Each row was made from one small tree. Brackets hold a mark, then the marks that hang from it, in the order of their numbers. Every link used is in the known rows. Write each row's tree.
In the rows, zero is written as 128.
Known rows:
(Z506 Z166 Z283): [162 148  76  95  92 134 155 138 149 144 161 103 143 152 120 112 158 118
 132 124 194 172 127 119 124 132 103 168  64 124 138 101 163  83 159  99
 142 126 134 157 126 127 162 128 134 121]
(Z509 Z166 Z281 (Z603 Z563)): [168 136 150 141 102 108 122 118 216 164 134  88 134 125 126 135 154 118
 159 104  75 184 131 145 117 152 202 106 120 121  90 122 140  96 150 107
 136 147 132 152 153 124 163 106 119 135]
(Z166 (Z509 Z174 Z281)): [179 117 167 188  91 150 155 136  97 144 134 112 156 135 122 136 154 117
 114 142 101 121 167 122 148 156 164 124 100 107 106 116 156  81 160 113
 129 143 140 176 105  92 158 112 110 120]
(Z166 (Z509 (Z174 Z506))): [169  94 180 183  92 132 150 137  66 134 154 118 152 142 116 159 149 113
 102 139 165 132 120 133 121 144 122 141 111 101 100 136 147 100 143 112
 132 170 141 164 105 125 140 129 126 105]
(Z174 Z509): [161 114  94 123  87 122 138 151 126 147 140 150 135 111 129 175 148 121
 133 120 144 136 114 119 144 140 106 167  88 108 127 154 146 111 155 101
 139 123 133 147 137  99 166 109 143 121]
(Z421 Z233 Z283): [183 119 176 132  83 107 181  63 196 185 150 196 139  31 133 139 158 118
 112 118 143 171 103 118 168 129 150 144  88 104 114 119 142 122 187  63
 148 142 125 133 153 110 169 125 125 102]
(Z75 Z563): [170 110 113 133  92 119 130 105 188 172 154 131 164  66 131 175 156 121
 121 141 134 177  98 130 133 141 131 144  83 124 106 145 140  97 154  96
 139 137 118 151 120 120 173 118 123 124]
(Z421 Z233): [181 120 120 128  82 119 175  98 189 167 154 193 143  84 131 143 154 116
 113 116 153 166 119 134 132 134 152 144 118 110 120 128 141 108 185  74
 145 147 124 144 149 108 167 127 144 118]
(Z174 (Z506 Z283)): [172 117 105 144  96 109 139 114 142 134 161 122 140 131 113 121 149 117
 120 116 212 177 114 143 137 141 111 160  69 119 101 130 147 103 132  94
 145 157 130 157 136 131 159 138 154 108]
(Z174 Z506 (Z509 Z166 Z281)): [171  97 149 178 108 109 142 197  91 152 137  59 102 106 125 148 135 115
 141 114 124 155 140 142 153 165 158 152 129 114 105 168 144 107 127 117
 128 139 149 155 129 118 151 135 141 120]
(Z166 (Z509 Z174 Z281 (Z603 Z563))): [163 133 161 171  94 152 131 100 134 137 123 131 169 175 113 137 164 117
 130 130  75 122 154 136 110 158 169 111 132 102  88  99 154  95 150 113
 133 161 138 166 125 102 154  90 101 122]
(Z603 Z509 Z563): [178 106 125 100  90 124 120  72 137 119 155 179 153 148 144 151 143 118
 134 106 161 174  96 141 121 137 137 124  82  89  91 126 139  97 163  83
 154 148 117 155 147 135 169 101 125 107]
(Z166 (Z509 Z603)): [150 143 115 131 102 130 143  96 195 150 148 167 154 129 117 146 158 113
 122 114 128 130 118 129  97 139 116 154 103 100 125 127 150 106 158  98
 137 165 140 156 144 112 150 120 124 131]
(Z174 (Z506 Z166) (Z509 Z603)): [137 121 101 136  85 123 144 180 141 154 148  96 114 130  98 164 148 109
 127 112 172 132 116 125  49 152  93 167 151 110 131 157 156 114 142 116
 134 141 153 141 136 126 150 107 134 112]
(Z421 Z283): [173 118 180 139  82 103 152  71 189 172 153 143 133  56 128 152 160 119
 122 126 138 173  98 107 159 128 131 145  55 111 113 123 145 112 170  83
 147 130 128 145 144 118 175 126 127 106]
(Z506 (Z174 Z509) Z283): [149 137  42  40 104 131 142 140  32  95 144 147 129 147 137 127 155 121
 140 128 188 156 119 113 221 137  68 157  79 107 110 126 155  95 140  99
 145 118 139 143 140 116 150 104 151 121]
(Z506 Z166 (Z174 (Z509 Z603)) Z283): [128 163  35  34  98 144 146 153  74 108 147 116 128 172 111 113 160 114
 146 116 183 132 139 106 150 140  66 156 127 107 132 107 165  89 150 115
 144 119 151 135 138 134 142  94 137 125]
(Z174 (Z506 Z283) (Z509 Z603)): [142 130  87 131 100 119 134 125 128 120 139 117 125 153 100 129 145 114
 133 102 180 127 120 142 143 156  81 176 104 110 103 132 148 122 119 109
 144 155 149 143 146 123 146 106 159 115]
(Z506 Z166 Z174 Z283): [155 152  58  48  95 135 157 136  91 112 167 123 144 154 127 104 158 115
 133 130 206 183 131 106 141 124  86 138  89 116 134  99 163  68 158  95
 144 121 133 152 130 141 154 118 133 122]
(Z603 (Z509 Z281) Z563): [185 109 129 132  92 132 125  81 134 127 141 158 149 143 143 132 143 119
 137 109 117 165 127 143 118 154 170 109  96  94  83 117 144  89 166  87
 152 147 119 169 145 123 177  97 117 113]
(Z506 (Z174 (Z509 Z166 Z281)) Z283): [159 137  78  65 126 132 147 173  21 105 130  81 107 141 139  98 145 121
 158 122 133 156 160 120 252 155 128 141 102 114 100 121 155  80 132 112
 137 112 148 152 134 113 140 117 140 133]
(Z506 (Z166 (Z509 Z603)) Z174 Z283): [131 176  55  48 114 147 153 115  93 110 160 134 155 176 113 100 163 111
 133 128 190 142 136 110 115 131  67 149 116 100 131  82 169  77 152 104
 137 150 150 155 136 131 135 117 114 132]
(Z166 Z509): [165 126 116 131 100 133 146 117 151 143 151 164 160 123 135 156 156 119
 114 127 152 141 108 124 118 131 106 162  80 102 124 140 150  96 158  90
 134 150 134 164 134 102 159 136 125 120]
(Z174 Z506 (Z509 Z166 Z603)): [147 110 149 150 108 101 136 163 138 152 142  73 101 112 111 151 139 111
 139 101 141 144 111 136 125 151 139 157 142 109 108 168 138 116 129 124
 133 154 151 137 146 133 134 128 147 122]
(Z174 (Z509 Z166 Z281 Z603)): [155 131 142 142 109 118 139 176 157 165 123  77 103 112 119 136 140 116
 152 101  70 132 160 126 159 167 174 139 137 117 116 140 146 101 145 126
 133 128 154 145 145 103 149 111 128 141]
(Z603 (Z509 (Z174 (Z506 Z283))) Z563): [179  95 155 135  92 129 118  78  34  82 153 128 156 203 120 114 139 117
 127 119 205 171 121 153 162 152 127 124  83  94  62 105 143  91 130 104
 154 164 128 159 119 159 145  97 133  90]
(Z506 Z166 (Z174 (Z509 Z281)) Z283): [151 147  32  65 103 150 154 181  22 114 138  96 126 163 130 108 154 118
 144 130 165 142 160 107 182 149  88 152 116 111 126 109 171  75 148 108
 138  99 147 158 123 115 161 104 133 123]

Write each row's tree:
[158 113 108 133 123 108 136 168  63 120 146  72 112 145 124 127 140 119
 145 110 192 159 114 139 203 148 104 182  83 115 106 150 143 110 105 115
 136 142 148 145 127 132 135 151 155 113] -> (Z174 (Z506 Z283) (Z509 Z166))
[190  96 207 152 101 127 125 114  58 129 137  78 133 155 143 113 135 119
 147 113  90 167 160 141 180 163 217  89 116 102  70 106 141  77 157 119
 142 139 134 162 120 143 146  98 109 115] -> (Z603 (Z509 Z166 Z174 Z281) Z563)
[150 127  64 120  94 130 146 185  66 126 153  97 125 159 108 136 149 117
 132 122 222 148 117 127 127 145  65 198  93 115 128 137 161 103 122 108
 135 133 145 152 120 122 149 128 149 103] -> (Z174 (Z506 Z166 Z283) Z509)
[162 131  92 136  90 118 151 147 131 137 170  94 133 160 109 122 149 113
 123 122 222 184 118 132  99 136 101 166  85 121 126 115 161  90 137  99
 140 148 137 158 121 140 159 140 141 107] -> (Z174 (Z506 Z166 Z283))
[165 133 161 156 105 113 146 137 215 175 138  78 118  95 116 119 143 115
 142 102  73 162 160 128 141 157 203 117 127 128 108 125 143  90 160 118
 134 141 141 154 149 121 156 117 127 145] -> (Z509 Z166 Z281 Z603)
[132 156  92  68 103 142 157 132 117 133 161 143 148 145 120 132 161 107
 122 129 161 141 123 102  64 126  86 132 147  96 142 112 162  83 173 103
 134 149 147 153 136 138 142 113 108 132] -> (Z506 (Z166 (Z509 Z603)) Z174)
[147 141 135 129  88 152 135 121 127 139 145 125 172 178 111 143 173 113
 131 133 135 129 131 121  62 139 108 131 139 100 117 101 159  90 157 112
 131 150 141 154 109 130 142 104  97 115] -> (Z506 (Z166 (Z509 Z174 (Z603 Z563))))
[158 132  90 139  91 130 120 126 160 146 117 145 138 139 122 161 159 119
 147 109  89 130 132 139 114 161 137 143 122 109 100 127 148 113 147 103
 141 131 139 150 151  94 175  80 129 124] -> (Z174 (Z509 Z281 (Z603 Z563)))
[176  96 169 149  94 129 141  96  33  95 158 108 137 178 111 102 126 114
 116 114 193 151 141 141 179 158 141 125  81 101  83 103 146  89 138 115
 153 161 136 161 113 153 136 104 139 101] -> (Z603 (Z509 (Z174 (Z506 Z283))))
[154 130 168 145  92 144 146 108 139 148 140 134 157 145 109 142 156 114
 115 125 113 113 146 122 118 145 140 123 116 103 112 122 151  94 161 118
 135 160 147 155 118 114 142 101 117 126] -> (Z166 (Z509 Z174 Z603))
[155 130 160 140  93 138 123  82 139 130 137 153 172 168 117 156 170 117
 126 129 120 133 122 128  98 143 132 125 119  99  97 112 148 101 152 107
 135 160 138 153 127 118 145 100 110 119] -> (Z166 (Z509 Z174 (Z603 Z563)))
[152 143 101 116 102 133 123  73 195 137 141 182 170 149 126 155 166 116
 131 119 135 144  96 137  75 134 107 147  99  97 109 120 146 112 150  92
 138 168 132 151 151 113 157 116 117 123] -> (Z166 (Z509 (Z603 Z563)))
[148 111 103 138  86 105 114 128 146 126 138 149 137 142 113 177 156 114
 135 112 157 144  87 145  76 145 103 158 134 101  99 164 140 133 128 101
 140 157 136 137 151 123 158  97 141 105] -> (Z174 Z506 (Z509 (Z603 Z563)))
[132 150  80  37 123 119 138 141  70 101 139 102 114 152 123 105 156 117
 157 108 156 151 139 115 221 144 106 144 111 110 107 123 147  90 131 121
 140 128 152 131 150 138 128 111 147 136] -> (Z506 (Z174 (Z509 Z166 Z603)) Z283)
[182  74 223 154 105 106 120 115  48 109 158  85 133 153 130 130 131 114
 138 116 157 183 114 148 137 150 183  99 125  95  71 135 132  95 138 113
 143 167 131 151 120 174 131 118 119  98] -> (Z603 (Z509 Z166 (Z174 Z506)) Z563)
[186 106 210 181  94 122 152 157 112 166 139  49 128 117 124 125 142 118
 137 125  81 166 173 121 182 159 220 102 116 128  95 120 146  75 164 127
 131 123 137 160 112 121 147 117 121 131] -> (Z509 Z166 Z174 Z281)
[167 115 145 164 103 142 146 121  43 108 152 118 157 166 108 121 149 116
 111 136 194 134 138 135 167 146 105 154  81 106  92 107 155  94 124 110
 135 172 142 168 106 125 138 134 133 105] -> (Z166 (Z509 (Z174 (Z506 Z283))))
[165 140  98 169 108 148 157 159  87 132 150  85 147 165 110 102 147 113
 121 128 183 150 152 137 114 156 102 172  93 111 121 102 171  91 127 101
 128 158 148 181 110 114 154 154 118 114] -> (Z174 (Z506 (Z166 (Z509 Z281)) Z283))
[161 121 205 137  96 113 145 129 157 162 146  66 130 126 110 130 149 114
 139 114  99 155 152 116 145 149 192 103 130 123 106 128 139  86 159 132
 137 138 142 140 130 142 133 108 126 133] -> (Z509 Z166 Z174 Z603)
[187  75 240 195 105 116 150 147  52 138 146  48 111 133 119 117 116 112
 128 113 118 159 173 147 162 173 221  88 137 105  78 129 140  79 146 131
 140 157 142 169 108 152 132 116 122 114] -> (Z603 (Z509 Z166 (Z174 Z506) Z281))
[161 120 167 165  89 125 143 104 126 129 149  88 139 168  91 110 144 112
 120 114 172 154 147 140 133 156 146 125 112 122  90 103 148  95 137 122
 146 162 145 148 124 144 142  98 145 113] -> (Z509 (Z174 (Z506 Z283)) Z603)
[181  92 195 120 102 120 123 101  63 116 149 113 139 153 141 128 139 119
 145 114 131 175 131 136 172 147 181  98 111  98  80 123 135  83 157 114
 147 146 130 149 119 158 133 105 115 111] -> (Z603 (Z509 Z166 Z174) Z563)
[155 132 115 133 108 115 117 147 151 149 121  98 120 137 127 144 153 120
 165  99  74 150 138 139 141 162 167 137 134 113  97 139 144 109 138 114
 132 129 143 145 147 109 158 104 126 130] -> (Z174 (Z509 Z166 Z281 (Z603 Z563)))
[185  76 213 191  82 129 147 128  59 133 149  94 129 137 115 131 121 110
 112 116 127 145 160 145 130 170 191  95 126 102  80 126 147  86 161 119
 145 157 136 173 113 137 153  92 121 107] -> (Z603 (Z509 (Z174 Z506) Z281))
[160  95 140 146 109  98 138 187  94 143 149  78 102 100 127 160 141 117
 136 114 165 160 107 137 144 149 127 166 112 110 109 183 138 110 122 110
 131 141 145 144 131 127 140 141 148 115] -> (Z174 Z506 (Z509 Z166))
[172 122 164 162  72 128 131 101 172 158 128 117 159 148 112 141 161 116
 138 123  78 151 156 134 101 159 195  91 132 118  84  98 148  93 164 119
 141 139 133 155 133 118 169  70 115 122] -> (Z509 Z174 Z281 (Z603 Z563))
[166 120 127 185  96 136 161 176 118 156 153 100 142 132 118 141 146 109
 111 133 160 147 143 136  58 152 119 157 125 105 128 133 164  90 147 101
 124 156 144 181 111 115 161 145 111 114] -> (Z174 (Z506 (Z166 (Z509 Z281))))
[155 111 105 171  89 121 119 136 144 143 126 129 128 140 112 165 151 113
 141 109 118 143 113 157  84 163 134 142 139 105  88 148 147 127 127 104
 137 155 141 153 149 109 167  89 134 110] -> (Z174 Z506 (Z509 Z281 (Z603 Z563)))
[147 123 104 169  86 129 149 192 141 165 139  75 111 133  97 151 141 109
 131 110 128 128 146 135  50 168 125 157 158 113 127 141 160 107 141 121
 132 136 154 156 133 117 163 100 128 118] -> (Z174 (Z506 Z166) (Z509 Z281 Z603))
[155 142 163 174  91 165 162 157 127 163 136  82 151 161 100 129 153 110
 118 127  92 105 181 118  83 162 155 127 151 109 126  97 168  79 168 128
 128 141 157 167 102 114 148 100  95 131] -> (Z506 (Z166 (Z509 Z174 Z281 Z603)))
[153 130  59  86  90 143 158 199  47 135 142 106 119 128 132 149 150 114
 137 136 140 143 151 103 127 149 116 132 140 110 134 140 164  78 163 107
 135 100 144 156 124 111 164  99 121 125] -> (Z506 Z166 (Z174 (Z509 Z281)))
[155 140  81 141 110 138 150 138  89 123 162 113 152 174 110 116 153 113
 119 130 226 155 123 133 102 136  68 185  87 106 132 110 165  98 124  97
 133 162 142 168 111 130 149 158 125 110] -> (Z174 (Z506 (Z166 Z509) Z283))
[144 134 113 129 120 107 131 150 109 127 141  64 107 147 106 116 142 116
 146  99 172 147 129 143 168 153 114 169 108 115 100 140 143 115 107 125
 135 150 154 139 145 136 129 130 152 124] -> (Z174 (Z506 Z283) (Z509 Z166 Z603))
